Known rows, with every way that one mark hangs from another
{zepo {pidi {tilo dotilo} {zugufu moli}}}: [ 2.76 -6.30  1.27 -3.61  0.99  0.07  0.46  0.47 -0.46 -0.85 -1.89  0.95
  0.82 -2.21  1.46  6.60 -1.66  4.34  2.70  1.63 -1.64  0.04]
{pidi {tilo {dotilo tefuga} zinoz} zugufu}: [-0.08 -1.05 -0.50 -3.34  0.24  1.39  3.87  1.38 -1.32  0.12 -3.06 -0.57
  2.72 -1.21  3.04  4.96 -0.32  2.12  0.10  3.52 -4.36  0.42]
{zinoz {tilo dotilo {pidi {zugufu {moli pegev}}}}}: [ 4.03  2.72  4.91 -1.27  1.18  1.56 -0.55  1.24 -1.68 -2.49 -1.35 -0.63
  0.07 -1.94  0.52  3.91 -3.44  0.26  2.92  0.63  1.36  0.91]
{luku dotilo}: [-3.51  6.20 -1.93 -2.54  2.15  1.11  3.10  0.57  0.42  0.07 -3.48 -0.72
  0.49  0.20  2.28  0.65 -0.60 -0.86 -0.19 -0.30 -1.96  1.32]
{zepo {pidi tilo {zugufu {moli pegev tefuga}}}}: [ 0.74 -8.20 -0.45 -4.38  1.08 -0.43 -1.33  0.50 -0.97 -0.01 -0.77  0.48
  1.28 -0.22  1.87  3.27 -1.55  3.76  3.05  0.48  1.01  0.69]
{tefuga dotilo}: [-5.06  4.74 -2.32 -1.16  3.57  1.96  0.91 -0.01 -0.38 -0.78 -2.06 -0.44
  1.68 -0.76  1.86  0.12 -2.17  0.30 -0.40  0.45  1.93  0.85]
{tolad tefuga}: [-2.17 -1.15 -1.35 -3.97  2.69  1.18  3.27 -0.08  1.18 -0.01 -2.22 -0.89
  1.90  0.14  0.85 -3.58 -1.16  1.16 -2.76 -1.27  0.87  0.90]
{pegev {moli {tefuga dotilo}}}: [-5.51  3.42 -4.76 -0.17  2.42  1.94  1.30 -0.46 -0.47  0.76  0.88 -1.14
  1.57  0.96  2.71 -2.46 -1.96  7.18 -1.99 -0.52  2.84  1.95]
{zinoz {tilo dotilo {pidi zugufu}}}: [ 2.76  4.22  3.87  0.90  1.80  1.80  0.19  1.04 -1.36 -2.02 -2.45 -0.39
  0.12 -3.08  0.16  3.23 -3.66  0.67  1.04  0.73 -1.89  1.18]
{moli pegev}: [-1.43 -1.43 -0.26 -1.56  1.20  1.25  0.06  1.29 -0.45 -0.36  0.76 -1.10
  0.86  0.63  1.74 -3.63 -2.29 -3.43 -0.39 -0.79  4.97  0.76]
{dotilo tefuga}: [-1.69  0.23 -1.99 -1.89  1.18  1.74  0.79  0.80  0.73  0.23 -3.46 -0.81
  1.95 -0.84 -0.31 -0.06 -0.61  1.69 -2.89 -0.23  2.63  2.07]
{zepo {pidi {tilo {dotilo tefuga} zinoz} zugufu}}: [ 1.71 -4.79  1.37 -1.92  0.32  1.08  0.84  1.27 -0.50  0.63 -2.66  0.36
  1.07 -2.03  2.31  4.69 -0.62  4.06  0.37  2.30 -5.92  0.96]
{tolad {pegev moli}}: [-1.67 -0.07 -2.40 -0.57  0.61  1.74 -1.01  0.15 -0.67  0.66 -1.21 -1.33
  1.22 -0.79  1.26 -3.21 -1.32  1.15 -3.12  1.12  0.33  0.88]
{zepo {pidi {zugufu moli}}}: [ 1.75 -4.63  0.29 -3.04  2.21 -0.10 -2.23  0.39 -0.05 -1.56 -3.00  0.36
  0.25 -0.99  1.21  4.32 -1.86  4.29  2.04  0.08 -0.31  1.00]
{zugufu moli}: [ 0.39 -0.36 -1.34 -3.60  2.29  1.31  0.94  0.56  0.18 -2.38 -1.00 -0.65
  1.25 -0.53  0.95  3.85 -1.74  1.44  0.31 -0.47  4.30  0.31]
{pidi {tilo {dotilo tefuga} zinoz} {zugufu {moli pegev}}}: [ 1.81 -3.43  0.78 -6.63 -0.51  1.13  3.16  1.64 -1.86 -0.74 -1.62 -0.89
  2.60  0.37  3.47  6.48 -0.04  1.81  2.62  3.35  0.30 -0.07]
{zinoz tilo}: [ 0.06  3.60  0.71  1.82  1.54  2.67  1.36  0.84 -0.93 -2.59 -1.01 -0.93
  1.64 -3.72 -0.39 -0.47 -3.73 -0.75 -1.28 -0.26  1.17  1.29]
{zepo pidi}: [ 0.34 -3.38  0.36  0.23  1.98  1.12 -1.44  0.73  0.67 -0.10 -1.04  0.33
 -0.15 -1.84  0.64  0.46 -2.09  2.05 -1.18 -1.00 -1.39  1.26]
{zugufu {moli tefuga}}: [-1.31 -0.67 -2.70 -4.42  2.55  1.39  0.31  0.55  0.39 -0.94 -0.27 -1.10
  1.18  1.03  0.73  2.19 -1.24  4.05 -0.14 -0.88  4.74  0.85]
{zinoz {tilo {dotilo tefuga} {pidi {zugufu moli}}}}: [ 3.92  3.37  4.02 -1.62  1.06  1.86 -0.21  0.96 -1.12 -2.08 -3.75 -0.44
  0.76 -2.58 -0.68  5.71 -2.30  3.01  1.44  0.96  0.50  1.69]

Rows
[ 3.16  2.51  3.35 -3.06  2.34  1.41  0.01  1.91 -0.99 -1.17 -1.80 -0.77
 -0.73  0.74  3.91  7.93 -0.93  2.42  1.75  1.31 -5.40  0.33]
{tilo dotilo {pidi {zugufu moli}} zinoz}
[ 1.16 -0.50  0.84 -3.72  2.75 -0.54 -2.51  0.74 -1.29 -1.48 -2.32 -0.08
  0.18  0.92  2.12  4.34 -1.96 -0.24  3.05 -0.64  2.10  0.96]
{tilo {pidi {zugufu {moli pegev}}}}
[ 1.29 -2.33 -0.78 -5.39  1.04  0.19  3.44  0.45 -1.24 -1.82 -2.27  0.11
  2.39 -1.60  2.02  7.22 -1.73  2.39  2.92  2.69  1.05 -0.74]
{pidi {tilo dotilo} {zugufu moli}}
[ 2.34  1.02  3.24 -4.08  1.96  1.40 -0.83  2.21 -1.17  0.04 -0.28 -1.30
 -0.98  2.71  4.16  5.27 -0.57  2.67  2.22  1.10 -3.42  0.68]
{tilo dotilo {pidi {zugufu {moli pegev tefuga}}} zinoz}
[ 1.58 -4.37  1.76  0.13  0.65  2.02  1.67  1.51 -0.01  0.45  0.52  0.39
  0.38 -2.78  2.41  3.15 -1.35  1.94 -1.05  1.15 -5.59  0.27]
{zepo {pidi {tilo dotilo zinoz}}}
[-0.19  3.59  1.81 -1.68  2.73  1.35 -2.05  0.52 -2.36 -2.00 -1.69 -0.70
  1.06 -0.67  0.97  2.45 -3.18  1.31  3.37 -0.16  2.71  1.75]
{zinoz {tilo {pidi {zugufu {moli pegev {tefuga dotilo}}}}}}
[-0.80 -5.29 -0.13 -4.36  1.65  0.55 -0.98  0.78 -1.78  0.01 -0.62  0.10
  1.47  0.30  3.73  4.29 -0.86  4.06  3.48  1.52 -1.84  0.72]
{zepo {pidi {tilo zinoz} {zugufu {moli pegev {tefuga dotilo}}}}}
[-1.52  3.45 -0.34 -3.36  4.06  1.01 -1.81  1.12 -1.75 -0.73 -2.36 -0.81
  0.46  1.86  4.32  6.28 -0.63  3.15  2.13  0.49 -3.97  1.32]
{tilo {pidi {zugufu {moli {tefuga dotilo}}}} zinoz}
[-0.06 -0.51 -0.12 -1.74 -0.11  2.78  4.75  1.71 -0.42  0.61 -0.52 -0.66
  2.34 -2.14  2.27  3.19 -0.12  0.83 -2.39  2.31 -3.15  0.36]
{pidi {tilo {dotilo tefuga} zinoz}}
[-6.08  0.90 -2.40 -3.12  2.58  1.82 -0.89  0.73 -0.63  1.53  0.99 -1.49
  1.15  3.00  2.23 -5.32 -1.57  0.68  0.24 -0.42  5.79  1.49]
{moli pegev {tefuga dotilo}}
[-3.05 -0.59 -3.50 -5.49  2.44  0.83  2.39  0.54 -2.33 -1.09 -1.75 -0.65
  3.27  0.39  4.28  6.45 -0.65  3.73  2.70  2.61 -1.23  0.16]
{pidi {tilo zinoz} {zugufu {moli {tefuga dotilo}}}}
[-0.17 -0.05 -0.11 -0.77  0.52  2.61  5.06  1.70 -0.69 -0.15  0.90 -0.60
  1.75 -2.26  3.09  3.06 -1.22 -0.47 -1.69  2.13 -4.02 -0.37]
{pidi {tilo dotilo zinoz}}
[ 1.92  3.55  3.31  0.25  2.10  2.66  0.79  2.32 -0.13  0.13  0.07 -0.81
 -1.18 -0.32  3.34  3.76 -1.00  0.13 -1.56  0.42 -6.53  0.67]
{tilo dotilo pidi zinoz}
[-0.22 -0.46 -0.53 -2.33  0.92  1.24  4.19  1.37 -1.60 -0.51 -1.65 -0.53
  2.13 -1.58  3.86  4.73 -1.37  0.85  0.64  3.35 -5.13 -0.32]
{pidi {tilo dotilo zinoz} zugufu}
[ 2.30  3.19  2.15 -0.32  2.43  1.09 -0.78  0.63 -1.89 -3.15 -2.81 -0.30
  1.02 -2.89  0.18  4.80 -3.51  0.57  2.07 -0.28  0.43  1.41]
{zinoz {tilo {pidi {zugufu moli}}}}
[ 1.60 -3.85  0.24 -6.13  0.28  0.07  2.78  0.77 -1.66 -1.47 -1.01 -0.22
  2.12 -0.48  2.50  5.34 -1.84  0.59  3.79  2.56  3.22 -0.76]
{pidi {tilo dotilo} {zugufu {moli pegev}}}
[ 3.06 -5.53  1.73 -3.22  0.83  0.81  0.92  1.14 -0.89 -0.81 -1.27  0.41
  0.75 -1.87  2.89  7.21 -1.09  4.15  2.15  2.14 -4.66 -0.06]
{zepo {pidi {tilo dotilo zinoz} {zugufu moli}}}
[ 1.91  2.76  2.89 -2.11  1.44  1.72 -0.23  2.06 -0.55  0.72 -3.74 -0.88
 -0.25  0.60  2.90  5.42  0.11  2.93 -0.42  1.62 -6.46  1.61]
{tilo {dotilo tefuga} {pidi zugufu} zinoz}
[ 2.12  2.21  2.41 -3.55  2.54  1.48 -0.23  1.89 -0.79 -0.28 -1.32 -1.01
 -0.85  1.78  3.78  6.75 -0.51  4.16  1.46  1.18 -5.26  0.67]
{tilo dotilo {pidi {zugufu {moli tefuga}}} zinoz}
[-0.27 -1.52 -0.79 -2.10  0.06  1.83  4.24  0.90  0.14  0.55 -1.37 -0.09
  2.42 -2.56  0.37  2.44 -0.87  1.09 -1.86  1.70  0.59  0.42]
{pidi {tilo {dotilo tefuga}}}
[ 0.91 -7.38  0.11 -3.97  1.02  0.29 -0.86  1.17 -1.39 -0.10 -0.12 -0.03
  1.21  0.24  3.32  4.03 -0.92  3.60  2.75  1.07 -2.03  0.72]
{zepo {pidi {tilo zinoz} {zugufu {moli pegev tefuga}}}}
[-4.69  1.79 -3.79 -1.56  1.52  2.09 -1.70 -0.20 -0.84  1.91 -0.91 -1.51
  1.43  0.66  1.58 -4.23 -0.92  3.73 -2.61  1.38  0.82  1.32]
{tolad {pegev {moli {tefuga dotilo}}}}
